Each row was made from one walk, in order. Every step used is in the known rows, and no mark comes twice. Write each row's walk.
Known rows:
rabo, dufu: 0.599, -0.608, 0.167, 1.130, -0.957, 0.253, -1.551, -0.286, 1.385, 0.241, -0.625, 0.733, -1.826, 0.097, -1.340, -0.192, -0.020, -2.385, 0.437
faruk, geke, ribe, gazali: 0.888, -1.360, -1.418, 0.385, -0.572, -2.826, 2.815, 1.608, 0.764, 5.220, -1.773, 0.202, 0.209, -0.277, 1.468, 4.257, -3.268, -1.727, 1.955
biguf, kavemag, geke, ribe: 1.757, -1.446, -0.065, 0.128, -1.110, -1.991, -0.679, 0.697, 2.468, 1.182, 4.021, 0.315, -4.208, -2.899, -2.789, 0.907, 0.141, -3.373, -2.876
ribe, gazali, faruk, geke: 0.300, 0.001, -0.965, 1.499, 1.183, -0.254, 1.109, 1.263, -0.500, 3.939, -2.392, -1.212, 2.010, 1.815, 3.749, 3.978, -3.810, -0.546, 3.277
biguf, kavemag, rabo, dufu, geke: 0.815, -1.903, -2.446, 2.681, -1.355, 5.592, -4.900, -1.192, 1.561, -0.565, 0.746, 0.598, -6.230, -1.635, -4.165, -2.342, 2.739, -3.897, -1.813
rabo, kavemag, geke, ribe, gazali, faruk: 1.869, -1.006, -3.168, 1.909, -0.365, -2.074, 0.708, 2.011, 3.831, 0.301, 4.300, -1.930, 0.321, -1.089, 2.648, 2.276, -2.642, -3.562, -1.568
kavemag, geke, ribe, gazali, faruk: 2.557, -0.463, -2.215, 0.367, -1.997, -2.259, 2.421, 2.353, 2.207, 0.285, 2.072, -0.881, 1.005, -0.863, 2.087, 3.870, -2.842, -2.700, -0.192
faruk, gazali: 0.544, -0.757, 0.135, 0.525, 0.488, -0.773, -0.558, -1.253, 0.575, 2.474, 1.470, 1.535, -1.491, 0.620, -0.507, 2.409, -0.688, -1.324, -1.824
ribe, gazali, faruk, geke, kavemag, biguf: -0.238, 0.777, -1.780, 0.631, -0.035, 0.601, 0.303, 2.242, 0.967, 4.721, -1.865, -4.252, 0.409, 0.918, 3.342, 1.650, -4.682, 0.789, 3.309
kavemag, geke, ribe: 2.131, -1.675, 0.845, 0.229, -1.828, -3.787, 1.377, 0.765, 2.752, 0.916, 3.372, 0.332, -2.637, -2.171, -1.898, 2.725, -1.598, -3.315, -1.764
rabo, kavemag: 0.053, -1.200, -0.073, 1.866, 1.759, -0.687, -2.048, -0.770, 2.381, 1.056, 2.818, -0.773, -1.947, -0.149, -0.695, -0.279, -1.605, -1.395, -1.830
ribe, gazali, faruk: 1.091, 0.385, -2.150, 0.733, -0.030, 0.521, 0.535, 1.114, 0.071, 0.611, -0.820, -0.811, 2.418, 1.498, 2.655, 2.651, -2.986, 0.072, 1.319
rabo, kavemag, geke, ribe: 1.483, -2.237, -0.135, 1.624, -0.107, -3.486, -0.387, 0.399, 4.465, 0.675, 5.683, -0.813, -3.350, -2.503, -1.383, 1.085, -1.511, -4.262, -3.275
biguf, kavemag, geke, ribe, gazali: 1.861, -0.804, -2.175, -0.977, -1.915, -1.248, 0.737, 2.277, 2.443, 0.519, 2.374, 0.219, -1.105, -2.624, -1.359, 1.248, -0.611, -2.682, -2.064
dufu, rabo, kavemag, geke, ribe, gazali, faruk: 1.491, -0.197, -5.124, 2.331, 0.667, -2.660, -0.948, 1.571, 4.106, 0.081, 3.978, -2.592, -0.221, -1.107, 2.466, 2.504, -1.016, -3.505, 0.614
geke, ribe, gazali: 1.710, -1.114, -2.618, -0.459, -1.899, -2.157, 2.362, 1.534, 1.071, 1.871, -0.071, 0.679, 0.620, -0.392, 0.441, 2.919, -2.355, -1.169, 0.161
biguf, kavemag, rabo, dufu, geke, ribe, gazali: 1.760, -2.132, -6.016, 1.865, -3.237, 4.505, -2.088, 0.693, 1.993, 0.010, -0.011, 0.907, -4.539, -2.136, -2.358, -0.794, 2.158, -4.398, -1.319
gazali, faruk, geke, kavemag, rabo, dufu: 1.441, 1.247, 0.237, 4.200, -0.096, 2.399, -2.648, 1.599, 1.110, 5.015, -1.632, -0.670, -3.865, 0.723, -0.806, -0.870, -1.810, -2.953, 4.721
ribe, geke, kavemag, biguf: -0.637, -0.276, 0.150, 0.784, -0.110, 0.533, -2.400, 1.462, 1.973, 2.529, 0.320, -2.162, -3.449, 0.256, -0.993, 0.065, -2.717, 3.400, 1.389
dufu, geke, ribe: 0.478, -2.953, -1.846, 0.611, -1.877, -1.651, 1.461, -1.557, 1.820, 1.240, 0.941, -0.253, -3.004, -1.668, -0.952, 3.332, -0.566, -1.502, -1.850

Write each row's walk:
-0.253, -0.534, -2.141, 2.498, 2.686, -1.446, -3.675, -1.216, 2.671, 0.876, 2.579, -1.429, -2.379, -0.265, -0.834, -0.003, 0.095, -1.248, 0.332
dufu, rabo, kavemag
0.926, -1.344, -0.356, 2.774, 0.591, -2.896, 1.061, -0.179, 0.188, 6.135, 0.174, -0.577, -2.486, 0.584, 2.195, 4.808, -2.876, -2.385, 2.242
gazali, faruk, geke, ribe
1.773, 1.986, -1.815, 3.031, -0.916, 3.133, -1.409, 3.313, 0.988, 4.369, -3.321, -0.784, -0.666, 1.124, 0.887, -0.622, -2.612, -2.301, 5.565
ribe, gazali, faruk, geke, kavemag, rabo, dufu
0.999, -0.783, -0.547, 1.416, -1.736, 2.350, -1.165, 0.138, 2.356, 1.276, 0.089, -0.734, -3.792, -1.493, -3.914, -0.682, -1.217, -0.128, -0.316
dufu, geke, kavemag, rabo
-0.008, -0.617, 1.091, 2.548, 1.892, -1.057, -0.290, -0.419, -0.435, 4.560, -0.704, -1.050, -1.085, 1.445, 2.141, 3.400, -3.115, -1.098, 2.379
gazali, faruk, geke
0.911, -0.625, 1.347, -0.138, 0.012, -0.046, -2.216, 0.329, 1.875, -0.219, 3.097, -0.075, -2.889, -1.978, -3.008, -0.230, -0.021, -2.134, -2.601
biguf, kavemag, geke
0.647, -1.446, 1.308, 1.384, 1.123, -1.599, -1.839, 0.254, 4.008, -0.643, 4.712, -1.198, -2.001, -1.606, -1.490, -0.056, -1.641, -2.952, -2.975
rabo, kavemag, geke
1.400, 0.806, 0.238, 3.312, -1.028, 3.091, -4.073, 2.474, 2.203, 2.098, -1.232, 1.364, -4.413, 0.482, -3.323, -2.200, -0.683, 0.230, 3.593
ribe, geke, kavemag, rabo, dufu
1.812, -0.869, -0.543, 2.083, 0.688, 2.997, -4.218, 0.018, 0.377, 1.544, 2.494, 1.252, -4.996, -0.623, -4.236, -1.548, 0.010, -2.300, -1.431
biguf, kavemag, rabo
1.816, -0.449, -1.276, 2.646, -0.452, 4.352, -5.284, 0.165, 0.920, 0.662, 1.287, 1.501, -5.620, -0.613, -4.296, -3.117, 1.745, -4.226, -0.538
biguf, kavemag, rabo, dufu
-0.974, -1.068, -1.879, 0.312, -2.881, 2.520, -1.960, -0.512, 3.288, -0.164, -0.692, -3.474, -3.990, -1.715, -1.586, -1.613, 0.181, -0.850, -0.728
rabo, dufu, geke, kavemag, biguf
1.063, -1.412, -2.225, 2.186, 0.870, -4.147, -2.069, 0.036, 4.745, 0.571, 5.418, -1.530, -3.860, -2.524, -1.645, 1.287, 0.281, -4.167, -0.987
dufu, rabo, kavemag, geke, ribe
1.178, -0.803, -4.261, 1.095, 0.078, -3.328, -0.557, 1.625, 4.562, -0.177, 3.686, -1.666, -0.814, -2.260, 0.065, 1.757, -0.451, -3.481, -0.284
dufu, rabo, kavemag, geke, ribe, gazali
-0.428, -0.149, -0.706, 0.367, -2.645, 1.476, -0.669, -0.425, 2.970, 0.341, -2.333, -1.120, -2.196, -1.550, -1.961, -1.055, 0.640, -0.210, 0.491
rabo, dufu, geke, kavemag
2.210, 1.063, 0.065, 2.116, -1.959, 2.267, -2.860, 1.746, 2.357, 1.670, -0.371, 0.784, -3.776, -0.456, -4.146, -3.160, -0.471, -2.347, 1.818
geke, kavemag, rabo, dufu
0.388, -0.637, -0.643, 1.997, 2.019, -2.203, -3.404, -0.292, 4.193, -0.827, 4.384, -1.968, -2.543, -1.619, -1.610, 0.317, 0.055, -2.824, -0.764
dufu, rabo, kavemag, geke
-0.465, -0.436, 0.001, -0.310, -1.603, 0.218, 0.513, -0.681, 2.417, 1.229, -1.203, -1.448, -1.573, -1.548, -1.883, 0.406, -1.188, 1.699, -0.437
dufu, geke, kavemag
